Known rows, with every step that occurs:
K-L-W-Q-U: [-.02 -.03 .18 .11 -.08 .64 .57 .26 .07 -.21 -.37 -.16 -.18 .00 -.19 -.25 -.21 .00 .19 .06 .02 -.22 .02 -.26 -.05 -.07 -.24]
J-L: [.21 .39 -.11 -.11 -.27 -.11 -.13 .00 .04 .13 -.30 -.03 -.25 .13 .11 -.16 .16 .07 -.05 -.26 .30 .17 -.01 .28 -.10 .00 .31]
K-L-W: [.04 .03 .16 -.02 -.24 .49 .53 .19 .09 -.25 -.40 -.24 -.25 .04 .06 -.24 -.17 .18 .29 -.08 -.06 .10 .05 -.23 -.09 -.03 -.13]
W-Q: [-.02 .08 .02 .04 -.13 .18 .09 .19 .08 .02 -.11 -.11 .31 -.05 -.33 .04 -.10 -.22 .15 .03 .13 -.25 -.21 -.03 .10 .19 .00]
W-Q-L-J: [.06 .03 -.11 .22 .03 .18 .02 -.05 -.19 .26 .22 .07 .18 -.13 -.04 .07 .07 -.19 -.04 -.18 .02 -.39 -.11 -.13 .20 .09 -.07]
Q-U-L-J: [-.04 .17 .16 -.01 .19 -.09 -.74 -.06 -.08 -.05 -.22 .07 .06 -.17 .30 .02 .51 .01 -.13 .45 .13 -.08 -.05 .20 .03 -.16 -.17]
W-L-Q: [.10 -.26 -.21 .12 .03 .22 .39 -.13 .14 .14 .02 .16 .11 .04 -.23 .05 -.14 -.29 .02 .01 .13 -.23 -.04 .06 .09 -.05 -.30]
W-L-K: [.11 -.31 -.31 .21 -.16 .02 .36 -.03 -.14 .21 .13 .14 .03 -.12 .18 .09 -.08 -.02 .14 -.33 .18 .10 -.30 -.01 .05 -.27 -.10]
D-U-L: [-.22 .16 .34 -.31 -.12 -.38 -.25 -.03 -.03 -.14 .14 .19 -.36 .12 -.15 .06 .06 .10 .20 .26 -.14 .25 .07 -.12 -.04 .17 .14]
K-L: [.05 .18 .17 -.18 -.38 .27 .19 .16 .08 -.23 -.30 -.38 -.12 .11 .04 -.14 -.10 .17 .21 .01 .15 .22 -.18 -.06 -.08 .02 .11]
J-L-Q-U-T: [.28 .28 .00 .12 .10 -.01 -.10 .02 .26 .06 -.25 .02 -.13 .13 -.29 -.26 -.06 -.32 -.38 -.05 .36 -.15 .19 .32 -.03 .00 .06]
K-L-Q: [.03 .16 .13 -.06 -.23 .40 .41 .11 .17 -.16 -.27 -.43 .01 .15 -.19 -.26 -.23 -.10 .11 -.02 .10 -.02 .04 -.05 .04 -.02 -.06]
W-L: [.12 -.23 -.17 .00 -.12 .08 .17 -.07 .05 .07 -.01 .19 -.01 .01 .00 .17 .00 -.01 .13 .04 .18 .01 -.26 .05 .00 -.01 -.12]
J-L-Q: [.19 .36 -.15 .01 -.12 .02 .10 -.05 .14 .20 -.28 -.07 -.13 .17 -.12 -.28 .03 -.20 -.16 -.29 .25 -.07 .21 .28 .00 -.04 .13]
L-J: [.33 .35 -.02 .18 -.03 .13 -.22 .01 -.05 .14 -.18 -.21 .33 .00 .27 -.12 .43 .10 .01 -.09 -.10 -.05 -.28 .06 -.18 .02 -.04]
D-U-T: [.19 .08 .48 -.05 .04 -.35 -.14 .24 .33 -.39 .17 .09 -.22 .22 -.62 .07 -.41 -.11 -.04 .29 -.06 .25 -.15 -.17 -.22 .51 .23]
Q-W-L: [.17 -.39 -.03 -.10 -.13 .05 .04 -.24 -.30 .05 .14 .21 -.13 .00 .27 .26 .23 .13 .04 -.12 -.26 .00 .12 -.13 .06 .03 .05]
W-Q-L: [-.05 -.07 -.06 .05 -.04 .06 .02 .00 -.12 .12 .16 .08 .09 -.14 -.15 .18 -.13 -.23 .04 -.08 .10 -.25 -.05 -.13 .30 .15 .03]
W-Q-U: [-.05 .04 .12 .11 .18 .20 -.13 .26 .08 -.06 -.24 -.01 .29 -.08 -.44 .05 -.06 -.37 -.03 .39 .24 -.41 -.22 .01 .10 .10 -.11]
T-U-D: [-.10 .27 -.14 -.23 .04 -.20 -.17 .05 .26 -.35 -.03 -.39 .40 -.12 -.08 .15 -.46 .12 .01 .39 -.01 .31 -.28 .11 .18 .27 .25]
U-Q-L: [-.33 -.25 .05 -.19 .10 -.41 -.40 -.07 -.04 .02 .35 .02 .06 .05 .22 .19 .13 .22 .03 .04 -.06 .29 .09 .09 -.20 -.02 .03]
J-L-W-Q-U: [.14 .17 -.10 .19 .04 .26 .25 .11 .03 .15 -.37 .21 -.31 .01 -.12 -.29 .05 -.09 -.08 -.20 .17 -.27 .18 .06 -.08 -.09 -.06]
W-L-Q-U-D: [.09 -.21 -.19 .13 .24 .26 .23 -.19 .06 .06 -.09 .17 .14 .00 -.32 .04 -.20 -.39 -.07 .31 .19 -.33 .00 .13 .11 -.07 -.40]
D-U-Q-L-K: [-.31 -.14 .25 -.11 .18 -.48 -.08 .07 -.13 -.03 .47 .19 -.26 .21 -.24 .10 -.14 .09 .04 .11 -.21 .26 .02 -.23 -.28 .04 .14]
Q-L-K: [.03 -.14 -.16 .06 -.07 -.35 -.12 -.09 -.34 .15 .22 .04 -.12 -.23 .52 .21 -.08 -.01 .02 -.41 .03 .34 .03 -.13 .32 -.14 .18]
J-L-W-Q: [.15 .20 -.15 .16 -.11 .25 .37 .07 .04 .18 -.31 .16 -.31 .03 -.06 -.29 .03 -.02 .01 -.39 .13 -.20 .19 .04 -.08 -.04 .01]

Rows:
[.22 .32 .11 .06 -.30 .44 .19 .08 -.04 -.04 -.21 -.41 .01 .11 .18 -.28 .17 .23 .11 -.14 .03 .01 -.28 -.06 -.20 -.10 -.01] => K-L-J
[-.02 .06 .13 .08 -.09 .67 .57 .15 .00 -.23 -.38 -.21 -.13 -.02 -.21 -.27 -.31 .00 .22 .11 .00 -.21 .07 -.21 -.04 -.04 -.27] => K-L-W-Q-U-D
[-.30 -.03 -.03 -.22 .04 -.28 -.22 -.05 .25 -.18 .31 -.12 .18 -.17 .18 .15 -.06 .16 -.12 .15 -.16 .15 .06 .02 .36 .04 .14] => T-U-L-Q-W
[.18 .33 -.06 .06 .09 .04 -.05 .00 .13 .14 -.36 .02 -.14 .14 -.20 -.27 .06 -.29 -.29 -.03 .33 -.18 .20 .31 .00 -.10 .04] => J-L-Q-U
[.04 .19 .05 .04 .35 .13 -.13 -.05 .15 -.16 -.43 -.23 .40 .00 -.40 -.08 -.24 -.52 -.12 .51 .07 -.24 .22 .18 .17 .07 -.27] => L-Q-U-D
[.21 .08 -.09 .08 .06 -.10 -.31 -.22 -.27 .21 .18 .07 -.03 -.11 .48 .13 .28 .06 -.10 -.19 -.09 .05 -.01 -.07 .15 .02 .04] => Q-L-J
[-.26 -.06 .02 -.07 -.18 .07 -.02 -.12 -.02 .02 -.04 .17 -.10 -.28 .31 -.02 .22 .14 .31 -.11 -.15 -.05 .31 -.06 .18 -.06 -.26] => U-L-W-Q
[-.24 -.51 -.02 -.04 .02 -.20 -.07 -.14 -.24 .12 .45 .08 .10 .07 .27 .15 .25 .31 .05 -.19 -.26 .15 .09 .01 -.32 -.22 -.04] => U-Q-W-L-K
[.06 .26 .11 -.13 .25 -.02 -.55 -.01 -.05 -.30 -.53 -.17 .23 -.09 -.14 .08 -.10 -.21 -.04 .72 .17 .03 -.06 .23 .03 .12 -.07] => Q-U-D
[-.35 -.39 -.11 -.06 .17 -.33 -.03 .11 .13 -.12 .57 -.09 .26 -.05 .14 .22 -.13 .35 -.15 .03 -.20 .24 -.23 -.05 -.08 -.11 .18] => T-U-Q-W-L-K
[.04 -.21 -.03 .01 .11 -.06 .03 -.10 -.13 -.01 .00 .24 -.29 -.18 .36 .17 -.08 .01 .08 -.13 -.18 .15 .30 -.25 .26 .07 -.08] => Q-L-W
[-.32 .08 -.03 -.29 -.09 -.38 -.37 .05 .31 -.24 .21 -.15 .15 -.20 .25 .20 -.05 .29 -.01 .23 .01 .33 -.20 .07 .26 .07 .23] => T-U-L
[.29 -.09 -.24 .24 -.03 .26 .17 -.16 -.07 .26 .08 .16 .11 .00 .15 .02 .27 .05 .02 -.11 .07 -.21 -.35 .05 -.14 -.11 -.24] => W-L-J
[-.06 -.11 -.15 .20 -.06 .01 .15 .04 -.25 .22 .25 .05 .12 -.21 -.02 .13 -.17 -.23 .04 -.32 .10 -.18 -.09 -.17 .32 -.03 .04] => W-Q-L-K
[.11 -.08 .07 -.02 .07 .08 .07 -.11 .00 -.02 -.11 -.15 .23 .07 -.09 .00 .01 -.28 -.06 -.05 -.29 -.14 .41 -.07 .21 .12 -.06] => L-Q-W
[.20 .23 -.12 .05 -.12 .11 .21 .04 .06 .11 -.40 .13 -.38 .05 .13 -.27 .09 .10 .02 -.35 .09 .05 .22 .10 -.13 -.05 .07] => J-L-W
[-.21 -.14 .00 -.03 .17 -.28 -.39 -.13 -.12 .16 .42 .01 .15 .04 .32 .09 .31 .26 -.04 -.07 -.15 .13 .02 .08 -.30 -.10 -.06] => U-Q-L-J
[.15 .27 -.16 .16 .04 .29 .26 -.01 -.04 .13 -.39 .15 -.26 -.02 -.14 -.30 -.04 -.10 -.04 -.16 .16 -.27 .24 .12 -.07 -.04 -.08] => J-L-W-Q-U-D
[-.25 -.30 .25 -.07 .14 -.32 .10 .03 -.20 -.02 .50 .26 -.25 .27 -.26 .08 -.02 .17 .05 .08 -.36 .14 .05 -.26 -.38 -.01 .09] => D-U-Q-W-L-K
[-.38 -.09 .01 -.20 .17 -.38 -.25 .26 .43 -.27 .28 -.25 .38 .01 -.05 .16 -.20 .29 -.09 .31 -.05 .33 -.34 .08 -.13 .09 .21] => T-U-Q
[-.22 .05 .33 -.19 -.01 -.22 -.01 .01 -.01 -.16 .08 .30 -.45 .07 -.13 -.01 .00 .12 .24 .21 -.29 .16 .23 -.26 -.06 .14 -.03] => D-U-L-W
[.23 .22 -.11 -.01 -.11 .03 .09 -.16 -.05 .22 -.17 .00 -.20 .17 .01 -.22 .14 -.13 -.20 -.36 .05 -.11 .38 .18 .03 -.04 .18] => J-L-Q-W
[-.16 -.42 .01 -.03 .08 -.09 -.16 -.20 -.20 .14 .43 .10 .14 .13 .25 .10 .42 .35 .00 -.09 -.32 .01 .07 .04 -.41 -.14 -.10] => U-Q-W-L-J
[.29 -.29 -.08 .07 -.06 .17 .03 -.31 -.38 .18 .20 .20 -.05 .01 .37 .16 .43 .17 -.04 -.23 -.34 -.15 .06 -.14 -.02 -.04 -.04] => Q-W-L-J
[-.24 -.25 .31 -.19 .16 -.29 .00 .00 -.11 -.07 .43 .28 -.27 .33 -.36 .11 .00 .17 .04 .25 -.36 .10 .07 -.22 -.40 .12 .07] => D-U-Q-W-L
[-.04 .17 .04 .07 .17 .24 -.15 .09 -.04 -.09 -.27 -.10 .37 -.11 -.48 .04 -.20 -.37 .01 .46 .21 -.40 -.15 .08 .12 .14 -.14] => W-Q-U-D
[.17 -.44 -.13 .06 -.14 .00 .17 -.21 -.43 .15 .22 .18 -.10 -.09 .40 .21 .18 .13 .04 -.38 -.26 .06 .09 -.17 .11 -.16 .07] => Q-W-L-K
[-.32 .03 -.13 -.14 -.12 -.43 -.24 .09 .18 -.15 .30 -.18 .18 -.29 .38 .15 -.10 .29 -.01 -.02 .01 .40 -.24 .04 .30 -.12 .24] => T-U-L-K
[.21 .32 -.25 .11 -.31 -.18 .07 .05 -.15 .27 -.17 -.08 -.21 .00 .29 -.23 .09 .08 -.04 -.61 .31 .25 -.06 .21 -.05 -.27 .32] => J-L-K
[-.33 -.13 -.07 -.08 .27 -.37 -.28 .09 .24 -.11 .52 -.13 .28 -.05 .15 .19 -.07 .32 -.22 .17 -.12 .22 -.27 .01 -.06 .02 .17] => T-U-Q-L-J
[.18 -.01 .22 .17 .38 .03 -.18 .16 .44 -.24 -.23 -.12 .32 .01 -.50 -.04 -.29 -.55 -.30 .41 .15 -.21 .15 .13 .11 .17 -.21] => L-Q-U-T
